Known rows, with every step that occurs:
gakos nubir: [ 19  11  23  -9  -8   3  -4 -10   1   2 -11   4 -20   4  20 -15 -15 -15
  -2   6   9 -19   9  -1  30  -7   2]
leki dizan sunad nubir tolid gupadil: [ -6   6  37 -30 -33 -39  -3  15   6 -53 -39  13 -27 -36  14   3  23 -12
 -23  -4 -41  35 -20  13 -17 -31  -2]
gupadil tolid nubir sunad dizan: [-33  21  52 -21  -3  13 -22   2 -46 -11 -38 -23  -2 -33   6  20 -16   0
 -18  21 -24   6 -10  11 -23  18  12]
leki dizan sunad nubir: [ -8  -1  13 -16 -37 -20  12  11  -5 -16 -30   7 -13  -9  44  -1  13  22
 -18  -1  -2  36 -15  19 -19 -16  10]
sunad nubir tolid gupadil mevu: [-22  -3  36 -20  11 -31 -20   4   3 -38 -21 -16  -6 -29   2  16  -3 -27
  14  -1 -25  10 -18  20   7 -54  -4]
gakos nubir tolid: [ 21  14  45 -30  -2 -11   2 -12  -2  -8  -4   1 -21 -17  14 -16 -12 -42
   1  -4   3 -30  13  -9  36 -10  -1]
leki dizan sunad nubir tolid: [ -8   1  32 -39 -32 -33  16  10  -5 -25 -27   4 -15 -32  35  -1  10  -5
 -20  -6  -6  26 -12  10 -12 -19  10]
gakos nubir tolid gupadil: [ 22  17  47 -24  -1 -12 -16  -7  13 -34 -19  11 -35 -20 -10 -10  -1 -47
  -5   3 -28 -20   2  -8  32 -19 -11]
leki dizan gupadil tolid nubir sunad: [-18  25  50 -33 -22  20 -30   4 -19 -51 -56 -24  -8  -9  10  -5  -8  16
   3  32  -3  17 -31 -21 -31  35   5]
tolid gupadil: [  2   4   5   6   2  -5 -17   6  12 -27 -16   9 -11  -3 -24   5  11  -8
  -1   1 -31  10 -11   2  -4 -10 -11]
tolid gupadil dizan: [ -5  12  12   1  -1  12 -14  -3  19 -14 -39  -2  -4   6  -4  13  10  12
  18  16 -30  22 -18   5   8  -1 -19]
tolid nubir sunad: [-13   8   9  -3   4  17 -22  -3 -25 -17 -20 -12 -33 -28 -11  13  14  -1
  -9  10  -8  -6  11  -2 -16  13  14]
gupadil mevu: [-20   6   8 -15   6   6 -13  -4  -2  -1  -9 -22   3   9   7   8 -11   8
  25  -3   4   2   6  13  11 -13  -5]
leki dizan: [  0  -1  14  -5 -26  16 -13   1   0  -1 -15  11  -5  -1  15  -4  17  10
   1 -19   1  13 -21   1  -5   6   1]
mevu gupadil tolid nubir: [ 12   6  40 -12  20   6  -1  10 -32 -31 -35  -5  11  -4   2  -8 -20 -38
 -11  16  -2  11 -13  -7  -7  31   8]
gupadil tolid nubir dizan sunad: [ -7  30  33 -21   2   9   6  21 -32 -35 -52 -19 -21 -13   6 -15 -21   7
 -16  10  -6  18  18  12 -21  35   5]
gakos nubir sunad dizan leki: [-23  23  30 -42 -18   0 -13 -17  12   7  -4  10 -28 -16   5  21 -39  -7
 -23  25 -15   0  11  17  15  21  16]
mevu gupadil dizan sunad: [-10  24   9 -33   0  -4  24  -7   9  -7 -37   4  -2  11  29  10  -7   9
   0  27 -16  37  10  16   0  38 -19]
gakos nubir dizan: [  6  19  32  -8  -6  14 -11  -7  -1   4 -23   9 -34  -6  22 -13 -10  -3
  -6 -16  16 -20  11  26  22  16 -12]
sunad nubir: [ -8 -15   2   7  -4 -20   6   5  -6  -3  -6   0   7 -15  22   4  -3   2
 -10   5  10   5 -15  14  -7 -28   8]
nubir sunad dizan: [-44  13  18 -17 -11   2 -16 -12 -17  13  -8  -4  -9 -29   9  36   4  22
 -16   2 -24   5  -1  29 -19  11  -3]
mevu gupadil dizan sunad nubir tolid: [-17  12  28 -45   3 -37  40  -6  -1 -15 -39   1   2 -26  45  15  -5 -19
  -9  26 -13  33   0  23   1   7 -10]
tolid nubir sunad dizan gupadil: [-30   9  23 -31 -20 -19 -43   8   3 -22 -28 -21 -13 -35  -3  37  -4  10
 -20  34 -13  32   8  15 -21  15  -1]
leki dizan sunad nubir tolid gupadil mevu: [-25  11  46 -44 -23 -30 -14  14   4 -54 -48 -11 -26 -28  22  12  10  -4
   4  -9 -38  36 -19  22  -3 -43  -4]
leki dizan gupadil tolid nubir: [ 12   8  48 -26 -23   7 -25  23  -4 -47 -52 -20  12   6   7 -17 -16  -2
   4  25  13  30 -29 -24 -14  20   5]
gupadil tolid nubir: [ 12   6  31  -2   8  14  -5  10 -32 -25 -29 -21   7  -3  -5 -15 -19 -19
   1  17   2   1  -6 -15  -4   6  19]
sunad nubir dizan gupadil: [-24  -7  10  -4  -8 -30  -8  17  21 -20 -22  -5   4 -18  24   8 -14  20
 -12   6  22  24 -12  34 -17  -1 -12]

Rows:
[-18   1  16 -26 -22 -35 -20  14  28  -6  -9 -11  24  -8   7  23 -20  13
 -13  25  -2  38  -2  16   0   4 -13]	sunad dizan gupadil
[ -6 -13  20 -13   4 -33  12   2  -8 -11   1  -2   5 -35  14   5   1 -26
 -10  -6   4  -4 -10   7   1 -31   6]	sunad nubir tolid
[ -1  15  33 -13  18   3  14  -3 -20 -15 -19   4  25  10  14 -10 -26 -20
  -3  12  -8   1 -27  -2  -8  38  -6]	mevu gupadil tolid
[-32  19  39 -33  -3   8 -11   5 -21 -18 -23 -13  -7 -26 -20  23 -44 -13
 -22  37 -21  21  -5  -2 -19  37  32]	gupadil tolid nubir sunad dizan leki
[-28  20  45 -43   8   3  -9   3 -18 -21 -30   2  -2 -27 -16  26 -46 -32
 -32  35 -26  27 -13   9 -24  60  24]	mevu gupadil tolid nubir sunad dizan leki
[-11  -2  33 -10   0 -18  -1  -1  13 -23 -37  -4  -2 -31  10  19   9 -16
   7  14 -23  20 -29   9   6 -30  -9]	sunad nubir tolid gupadil dizan
[ -4  14   9 -24 -34   0   4   7   1 -16 -25   8 -20   3  23  -6  12  22
  -9  -4 -13  28   2   4 -13  13  -2]	leki dizan sunad
[-43   1  22 -18   1 -24 -21  11  19 -19 -33 -30   5  -8  31  15 -26  27
  14   6  24  25  -7  47  -8 -14 -17]	sunad nubir dizan gupadil mevu
[ -6  15  25 -20  -1 -11   5   4   5 -33 -21 -21  33  17   7 -13 -39   6
   9  42   6  12 -17 -19  -8  16  -9]	dizan gupadil tolid
[-15  12  34 -28  14 -11 -24   0  10 -36 -17 -16 -13 -15 -21  12   2 -27
  23  -7 -36   2  -3   7  17 -26 -15]	nubir tolid gupadil mevu
[-48  17  35 -45 -15 -11 -54   3  -1 -25 -36 -44 -10 -27   3  44 -18  18
   4  31  -9  33  15  26  -9  -1  -5]	tolid nubir sunad dizan gupadil mevu
[-11   0  -4  -9 -12 -37  22   8  -5 -14 -16  -3  -4  -9  31   2  -5  10
 -20  18  -6  23   6  18 -16 -24   8]	dizan sunad nubir
[ 14  41  49 -48 -12  -9   8  -9  18 -35 -51  -1 -41 -10  15  -5  -6 -22
   4  34 -41  11  18  -3  36  -4 -18]	gakos nubir tolid gupadil dizan sunad
[-20 -11  -2  -2   1 -12   7  13  19  -4  -4  14  -9 -17  -1   7 -27   2
 -20  -3  16  21 -12  27 -13  13  14]	sunad nubir dizan leki
[-36   5  27 -41 -18 -27 -34  10  23  -6 -20 -32  22   0  15  31 -28  16
  15  23   0  38   4  30  11 -13 -17]	sunad dizan gupadil mevu
[-26   5  12 -29 -10   0 -25   4   1  -6 -11  -4 -26 -36 -29  36 -19 -12
 -29  22 -18  27  13   9 -12  26  29]	tolid nubir sunad dizan leki
[  1  31  27 -26 -13   0   5  -1   2 -10 -32   5 -49  -3  29 -14 -14  11
 -17  -3   0  -5  35  29  15  20 -11]	gakos nubir dizan sunad
[  7  16  20 -22  -3  10  -1  -2  27   0 -11  19 -37   1  -1 -13 -39 -16
 -10   1  17  -6  14  13  24  34   7]	gakos nubir dizan leki
[ -2   9   1 -14   0   9  -2   1  45 -21 -25   6 -10  12 -30  15 -19  -3
  15  33 -28  39 -15  -8   7  19   0]	tolid gupadil dizan leki
[-24  -9  10  13   0  -8  -1  11  -6   2 -18   4  -7 -22  25   3   1  14
 -14 -20  14   4 -11  40 -14  -7  -4]	sunad nubir dizan
[ -2  35  57 -28  -6   5  -7   0   5 -28 -42 -14  -3  12  29 -24 -51   4
   5  23  19 -10  -7   8  12  31 -18]	gakos nubir dizan gupadil tolid
[-27  29  43 -44 -29 -17 -30 -15  13  -8 -23  -8 -17 -16  29  22 -26  14
 -14  38  -9   3   7  22   8  11 -11]	gakos nubir sunad dizan gupadil
[-21   7  26 -36 -28   1 -35   5  24 -24 -32 -21   7  16  23   6  -9  24
  31   6  12  30 -18   5   5  -2 -15]	leki dizan gupadil mevu
[  3  22  56 -39   6  -8 -28 -10   9 -36 -28  -9 -33 -13   0   0 -15 -44
  24  -1 -26 -18   7   4  43 -35 -15]	gakos nubir tolid gupadil mevu
